What can hang from each mark:
k_775: k_151 k_691 k_798
k_151: k_691 k_775
k_390: k_691 k_798
k_6: k_691
k_798: k_691 k_775 k_857
k_857: k_151 k_691 k_745
k_691: k_6 k_390 k_775 k_857

Known rows, with every way that one mark hangs from another:
{k_775 {k_151 {k_691 k_6}} {k_798 {k_857 k_745}}}: [-10  -1  -1   6   4   6  13   2  -1  -6   8  11  10 -16   8 -26   4   0
   1 -19   0   9   6  16  -3  -9  24  -1  -3 -11  -3   3  27  12  -5   4
 -10  -5  20   0   5  -1   1  -1 -21  10  -8   3]
{k_691 k_390}: [ 1  0  1 -7 -5  2 -8 -7 -3  0  2  3  6 12 -3 -6  1 -3  1  0 -1  3 -1 -9
 -1  0 -4 -1 -2 -2  8  0  5 -9  2  3  0  6  0 -6 -4  2  7  3 12 11  0  2]
{k_390 k_691}: [  2   2   3  -8   1 -14   5   6  -2  -2   4   0  -3  -3   5  -8  -2  -7
   3  -8   4   5   2   5   1   7   5   1  -3  -8   4   4  -6   5  -3  -4
  -4   4   7   1  -2  -2   4   3  -6   2   3   8]
{k_691 k_775 {k_857 k_745}}: [ -7   1   1  -6   6   1  10   4   0 -11   8   7   9   7  11   3   6  -7
  -1   0 -10  -1  -2   5  -7   0   9   1 -10  -8  -2  -1  14   2  10  -3
 -13   3   8  -3  -2  -3   6   3   3  22  -6   6]
{k_691 k_6 {k_775 k_798}}: [-12   1  -5   0   8   0  14  12  -3  -7   7  10   6  -5   5 -10   1  -4
   0 -12  -6   4   7   2 -21   1   1  -2  -5  -1  -3  -4  24   3   7   5
  -8 -10  -5   7  -7  -8  -2   4   1  11 -10   0]
{k_691 k_390 k_857}: [ -4   2   6 -12  -9   2  -5  -4   0  -6   6   7  12  14   2  -1   2  -7
  -1   4  -3  -2  -4  -8  -4   1   5   3  -1  -4  12   1  10 -14   5   2
  -4   7   3  -8  -3  -2   8   5  18  23  -3   3]
{k_798 {k_775 k_151 {k_691 k_390}} k_857}: [ -3 -15  -3  -6   2   8  12  -1  -3   0  11   3  11  -5  -3 -27  -1 -12
  -8  -4   7   0   9   2 -19 -18  21  -1   4 -11   8  10  11 -10   4  10
  -5   2  11  -7   4  -2   5   8  14  30   6  10]
{k_857 {k_151 {k_775 k_798}} k_691 k_745}: [ -1  -6   0   6  -3 -18  -4  15   2  -6   6   0   8  10   9   0   5  -3
  -2 -22  -5   6   0  13  13  -4   0  -2  -9  -7   1  -2   7  17  15  -9
 -24  13  13  -3 -12 -10  18   0   4   6   9   3]
{k_775 k_151}: [-5  2 -2  3  0  6  2 -3  2  1 10 -3 -1 -8  1 -9  3  1  0 -4 -3  6  9  4
 -3 -5 10 -2 -2 -3  6  3  6  5 -6  1 -2 -2  3 -2  1  0  3 -1 -6 -5  3  2]
{k_798 {k_775 {k_691 k_6 k_390 k_857}}}: [-10  -7   4  -8   1   2  20   8  -5  -7   8   8   9   9  -3 -15   2 -12
  -6  -2  -2  -4   6   3 -16  -9   9   3  -5  -8  11  -4  13 -21   4  13
 -10   3   4   2  -8  -7   0  13  18  30  -6   5]
{k_6 {k_691 {k_390 k_798}}}: [  4  -3  11 -12  -9  -7  -6   2  -5   4   1   3   2  10   0 -22   0  -9
  -4  -6  -3   4   7 -14  -6   6   8   6  -9 -13  10   2   2   4  11   2
  -8   4  -6  -7   2  -5   4  10   3  17  -4   1]
{k_151 {k_691 k_390 k_857} {k_775 k_798}}: [ -8  -5   5 -17  -4  -6  -8   6  -2  -2   8  16  13   5   1   1  12 -13
   0 -12  -2   0  -5  -7   6  -4  18  -1   2 -10   2   4  20  -6   9   7
 -11  -3   9 -16  -7  -2   9  -5  12  30 -11   5]
{k_775 k_151 {k_691 k_390} k_798}: [ -5  -4  -7   2 -11   5  -7   8  -4   1  15   7  13  -7   3 -25   0  -2
  -6 -16   1  18  12  -8  -9 -16  11  -5   0  -7  11   5  19  -2  -8  -4
  -9  -8   6  -2  -5   8   9   2   3  13  -3   7]
{k_857 k_151 {k_691 k_6 k_390 k_775} k_745}: [ -4   0  -1  -5  -5 -14   5  13  -4 -12   9   3  13  20   3 -21   1  -3
   2 -14 -14   6   6  11  -1   3 -11   1 -26 -17  16 -10  17   9  22   6
 -22  23   5   5 -16 -14  19  10  17  22   5   0]
{k_6 {k_691 k_390 {k_775 k_151 k_798} k_857}}: [-12  -1   0 -15  -6  -1   0  14   2  -3  18   7   9   0   8 -25   3 -10
  -6  -4  -8  10   5 -14 -19   0  22   2  -5  -9  10   7  25   4  12   0
 -13  -4   0 -10   2  -8   6   6  10  33  -5  10]
{k_151 {k_775 {k_691 k_6 {k_390 k_798} k_857}}}: [-11 -12  11 -14   0  -6   3  -1  -3  -9  10  15  15  14   2  -7  11 -12
  -5  -8   3  -5  11   1 -15  -4  11   2  -9 -20  16   4  14 -10  11   9
 -16  -4   7  -1 -14 -13  13  11  14  27 -10   2]
{k_857 {k_691 k_6 {k_775 k_798}} k_745}: [ -3  -2   2   7  -1 -13  10  17  -8 -13   3   7   7   2   9  -9   5   1
   0 -15  -8   6   3  16  -7   3  -2   0 -13 -11  -2  -9  22   6  11  -3
 -21   0   4   6  -5  -6   1   3  -6  13  -5   2]
{k_775 k_151 k_691 k_798}: [ -7  -4  -8   9  -8   2   3  12   0   0  13   4   5 -18   7 -22   0   0
  -6 -16   2  16  11   1  -7 -15  14  -5   2  -5   4   5  16   6 -11  -7
  -7 -13   7   3  -1   7   2   1  -8   2  -4   6]
{k_390 {k_691 k_775}}: [ -2   0   0 -12   5 -14   9  10  -1  -4   7   4  -2  -4   5  -7  -1 -12
   5  -9   1   4   6   2  -8   7   8  -2  -8 -11   4   2   2   9   5  -2
  -7   0   3   0  -1  -6   5   2  -1  12   1  11]
{k_390 k_798}: [  3   0   3   1  -3  -1   2  -5  -1   3  -1   0   3  -1   3  -6   1  -9
  -3 -10   1  -2   7  -3  -6   2  10   3  -2  -7   3  -2   3   3   5  -1
  -7  -1  -7  -2   1   0   5   8  -6   0  -5  -4]
{k_775 k_151 {k_691 {k_390 k_798} {k_857 k_745}}}: [ -5  -2   6  -4 -13   6   1  -7  -3  -6  16   6  17   8   8 -23   6 -10
  -5 -13  -6  11  13  -1  -9 -12  19   2 -13 -24  16   3  17  -4  -4  -5
 -20   1  15  -5  -3   6  18  12  -3  21  -7   6]
{k_390 {k_691 k_857}}: [ -6   6   7 -11  -1 -13   8   9   2  -8   8   3   2   0  10  -2   0 -11
   3  -4   4   2  -1   6  -4   8  13   5  -2  -9   6   5   0   1   0  -6
  -6   5   9  -1   1  -5   6   7   1  11   1  10]
{k_798 k_691 {k_857 k_151}}: [  4  -1   1  -7  -3  -3   3   6  12   0   6   0  15  -5   4 -15  -8 -10
   3  -4   3  -4  -3  14   2  -3   8   3   0  -9   2   6  -7  16  20  -4
  -4   5  10  -3   7 -10  15   1  15  17   6   1]
{k_775 {k_798 {k_857 {k_691 k_6 k_390}}}}: [ -1  -4   4  -2 -11  -7  -1   7  -5  -8   0  11  16   0   5 -14  -3  -2
  -1 -10  10   1  -5   3 -13   2   7   3   7  -9   3   1  20  -2  12   1
  -8   3   4   0   0  -7   4   7  12  22  -2   4]
{k_691 k_6 {k_390 k_798}}: [ -4   3   7  -4  -6   3   2 -10  -7  -3   3   9  10  15  -1 -15   3  -9
  -1 -11  -4   0  12  -2 -15   4   3   3 -11 -11  17  -6  13  -9   6   6
  -8   3  -6   1 -10  -6   9  13   4  10  -8  -5]

Rows:
[  1  -6  -5  -2 -12  -1  -9  10  -6  -1   6  11  13  -2   4 -16  -2  -3
  -4 -13   3  13   3 -11  -7  -7   1  -2   1  -5   5   0  14  -7  -3  -8
  -7  -7   3  -1  -6   8   6   2  10  18  -6   6] -> {k_775 {k_691 k_390} k_798}
[ -6  -6   5  -5   2  -3  -5   6   0  -2   8  13  10   2   3  -2   7  -5
   2 -13  -7   0  -1   9  -6  -4   1  -4  -2  -2   2   2  10  -1  10  -1
 -11 -10   6  -7 -11 -12   9  -2  11  18  -7   0] -> {k_151 {k_775 {k_798 {k_691 k_6 k_390}}}}
[ -8   4   3  -6  -8   3   5  -7  -5   1  10   6   4  -3  -5 -27   7 -10
   3 -18  -4   5  16   1  -4  -6  16   0 -12 -18  18  -3  19   5  -1  14
  -9  -1   2  -4  -2  -2   8   5 -10   6  -9  -3] -> {k_775 {k_151 {k_691 k_6 {k_390 k_798}}}}
[-11  -1   2 -17   0  -3  -9   0   6  -5  13   6  19  21   1  -1   5 -12
  -2  -1  -5  -2   1  -6   0  -1   6   1  -5  -6  17   3   8  -4  15   4
 -11  17  10  -9 -14 -14  23   8  32  25   3   3] -> {k_691 k_390 {k_857 {k_151 k_775}}}
[ -4  -6   1 -15  -1  -2  -4  10  -2   2  14   1   0   3  -1 -27   3  -4
  -1   0  -9   9  10 -12 -11   0   8   0 -12 -11  11   7  14   8  11   9
  -7  -2  -1  -6   2  -9   4   3   7  23   2   6] -> {k_6 {k_691 k_390 {k_775 k_151}}}
[ -5  -9  -6   4  -4   8   2   6   2  -1  12   7  13 -19   9 -24   0  -2
  -6 -12  13  11   7   2 -14 -14  23  -2   8  -8   0  11  19   6  -5  -5
  -6 -13  14   3   6   4   4   1  -3  14  -1   9] -> {k_775 k_151 k_691 {k_798 k_857}}
[ -7  -1   1 -11   7  -6  14  12  -4  -5   4  11   0  -6  -4 -13   7  -7
   5  -8  -5  -2   7   5  -3   0   4   0 -12 -13   2  -6  17   7   8  16
  -6 -10  -1   6  -1  -8  -4  -4  -4  12 -11  -2] -> {k_151 {k_691 k_6 k_775}}
[  7  -4   5   1 -10 -11   4  -1   2  -4  -2  -2  14   7  10 -16  -3  -9
  -4 -19   5  -1   2  11   0   1  13   8  -8 -20   5   1   2  16  22  -5
 -20  16   8  -1   4  -6  17  11   2  11   5  -1] -> {k_390 {k_798 {k_857 k_151 k_691 k_745}}}
[ -4   0  -1  -9  -9 -16   5  16  -2  -9  10   3  13  14  -2 -20  -3  -8
   2 -11  -6   3   9   5  -6   5  -9   1 -19 -15  21  -9  16   9  25  11
 -15  17  -5   6 -14 -16  17   8  26  22   4  -1] -> {k_857 k_151 {k_691 k_6 k_390 k_775}}
[ -3   2   6 -18 -11  -4  -3   2   0  -3   4  10   8   5  -2  -8   4 -10
   3  -2  -2  -2  -4  -7  10  -2   9   3  -4 -13   7  -2  10  -6   6   9
  -5   4   4 -11   1   4   6  -1   9  23  -9   1] -> {k_151 {k_691 k_390 k_857}}
[-10   6   3  -9  -3  -7  17   9   9  -6  14   4  15   0   9 -15  -1 -23
   0 -15 -10  -5   8  11 -15   2  15   5 -18 -19  13  -6  10  13  27   0
 -20   0  -5   3  -2 -18  16  12  10  20 -10  -4] -> {k_390 {k_798 {k_691 k_6 k_775 {k_857 k_151}}}}
[  2   3  -3  -1   1  -8   4   9   2  -2   4  -1   4   3   1 -16   0  -6
   4 -11 -10   6   2   7  22  -5   1   0 -17 -10   2  -6   0  17   3   0
 -11  14  14  -1  -6   2  10  -3  -5   2   1  -2] -> {k_857 {k_151 k_691} k_745}
[  1  -4  -3   6   3   5   1  -1  -2  -4  -1   8  12  -3  12  -7   0  -2
  -3  -8   4   5  -7   6  -5  -3  11   1   6   0 -11   3  11   3   0 -11
  -8   1  14  -3   3   4   1   2  -5  14  -2   7] -> {k_775 {k_798 {k_857 k_745}}}
[ -8  -7   3  -7   0  -8   0   3   0  -4  11   8  15  14  -2 -18   4 -11
  -4 -16  -2   3  17   0  -9  -5   4   1 -17 -18  21   0   9   7  14   7
 -17   7   7   3 -20 -15  20  13  19  15  -1  -2] -> {k_857 {k_151 {k_775 {k_691 k_6 {k_390 k_798}}}}}
[  2 -10   1 -15   7  -4  -5  -4   2  -4   4  10  18  11  -1 -13   8  -9
   3 -11   2  -2  -1   6  12  -6   8  -1 -10 -16   3   8   6   9  15   8
 -11  16  24 -13  -6 -10  19  -1  15  26   3   4] -> {k_798 {k_857 {k_151 {k_691 k_390} k_775} k_745}}
[  2  -5   5 -16  -5  -7  -2   7  -4   2   5   4   1   8   1 -24   0 -13
  -4  -7  -5   3   8 -16 -15   7  10   4 -11 -17  12   2   9   6  20   5
 -12   1  -9  -8   1  -8   6   9   7  25  -5   3] -> {k_6 {k_691 {k_390 k_798} k_775}}
[-15   0   4   2   1   5  17   4  -1 -13  16   6  10   0   9 -20   6   2
  -4  -3  -6   9  13  20 -10 -11  11   2 -16 -12  11   4  18   1  -9   2
 -14  -3  19   9  -4  -6   5   7 -11  10  -7   3] -> {k_775 k_151 {k_691 k_6 {k_857 k_745}}}
[  2  -6  -4 -13  -1  -1  -3   3  -6  -4   5  18  17   0   4 -18   6 -10
   4 -15  -1   4  -2  -7  -3  -6  12  -3  -3 -12  -4   1  23   1  12   4
 -12  -2  11 -13   1   7   8  -4   4  34  -9   7] -> {k_151 {k_691 k_390 {k_775 {k_798 {k_857 k_745}}}}}
[ -1  -3   4 -12  -7   1  13   7   2  -3   8   2   8   6  -1  -3  -1 -20
  -1  -1  -9  -9  -8   4  -4  -9  12   1   0  -5   5  -1  -1 -17  16   2
 -10   2   1 -17   2  -6   7   5  19  35  -2   6] -> {k_798 {k_691 k_390 k_857} k_775}
[ -8   1   2 -23  -3 -10   0  17   6  -4  13   4  11  12   4 -24  -2 -15
  -4   0  -9   3   2 -14 -11   8   7   6 -13 -12  16   3  11   7  25   5
 -11  15   2  -5  -4 -16  12   9  24  34   0   5] -> {k_6 {k_691 k_390 k_775 {k_857 k_151}}}
[ -3   2  -1   4   3   0  11  10   5  -9   7   8  20  -3  13 -21  -2  -5
   1 -17  -5   5  -3  23  -3  -3   8   0  -7  -5  -3  -1  10  17  12 -10
 -12   2  16   4   0 -10  11   4   3  17  -3   2] -> {k_775 {k_798 {k_691 k_6} {k_857 k_151 k_745}}}
[ -4  -2  10 -22  -7  -6   1   8  -1  -3   9   7   8  11   5 -21   2 -19
  -5  -4  -6   0   4 -16 -18   8  18   6 -10 -18  12   3  13   3  24   4
 -15   2  -6  -9   2 -10   8  12  11  36  -8   5] -> {k_6 {k_691 {k_390 k_798} k_775 k_857}}
[-12   4   8 -12  -5   5   5  -3  -2 -11   7  12  14  17   2  -6   5  -4
   0   3  -6  -2   0   0 -12   5   0   4  -9  -6  14  -4  18 -16   4   9
  -5   8   3   1  -8 -10   7  11  17  21  -9   0] -> {k_691 k_6 k_390 k_857}
[ -1  -1   9 -14  -7  -3   4  -8  -7  -3  -1  14  12   4  -4 -22   5 -15
   2 -14   7  -3   6  -1  -5   0  14   4  -8 -21  11  -1  16   1  11  15
  -7   2   1  -4   1  -6   6   7   2  21 -12  -3] -> {k_151 {k_691 k_6 {k_390 {k_798 k_857}}}}
[ -4   0   3  -9 -14 -13   7  11  -1  -7  10   1  14  13   1 -25  -2 -14
   0 -21  -6   2  13   1 -12   5   0   4 -20 -22  23 -11  19  11  29   9
 -21  16  -9   3 -14 -16  20  15  23  21   0  -5] -> {k_857 k_151 {k_691 k_6 {k_390 k_798} k_775}}
[ -4  -4   7   3   4 -18   5  12   1 -11   4   1   7  18   3  -5   8   0
   0 -13  -7   1   6  24   8   1  -8   1 -20 -13   9  -3   3  12  16   4
 -22  19  13   6 -17 -20  16   5   6   4   7  -4] -> {k_857 {k_151 k_775} {k_691 k_6} k_745}
[  3  -9   2  -6   1  11  10  -7   1  -2  12   1  14   1   2 -19   2 -14
   1  -6  -7  -4   0  18  -8 -15  19  -2  -2  -9   3   5   4  -4   9   1
 -12   5  18 -19   8  -5  10   3   6  32   5   8] -> {k_798 {k_691 k_390} {k_775 k_151} {k_857 k_745}}
[ -5  -1   5  -6   0   3  15  -2   5  -4  12   6  12 -11   8 -22   1 -15
   1 -15  -1  -5  11  16 -22  -2  24   3  -7 -20   9   5  15  13  21   4
 -13 -12   1  -1   8 -14  10   7  -2  21  -8  -1] -> {k_390 {k_798 {k_691 k_6 {k_775 k_151}} k_857}}
[-23   6  -2 -10   0   8   9   6  -1 -11  21  15  19   4   7 -17   6  -8
  -2  -9 -12   8   9  -2 -28  -4  17  -3  -8  -8  15   0  42  -8   6   7
 -13  -2   0  -1  -9 -10   9   9  14  27 -11   5] -> {k_691 k_6 k_390 {k_775 k_151 k_798} k_857}
[ -5   1  10   2   0  -1  29   3   0  -6   6   3   5   2   7  -8   5 -22
  -3 -14 -12  -9   5  23 -13  -5  20   6 -12 -11   2  -8   5  -6  15  -3
 -22   0   3  -4   1 -12   5  13  -6  20 -10  -2] -> {k_390 {k_798 {k_691 k_6 {k_857 k_745}} k_775}}
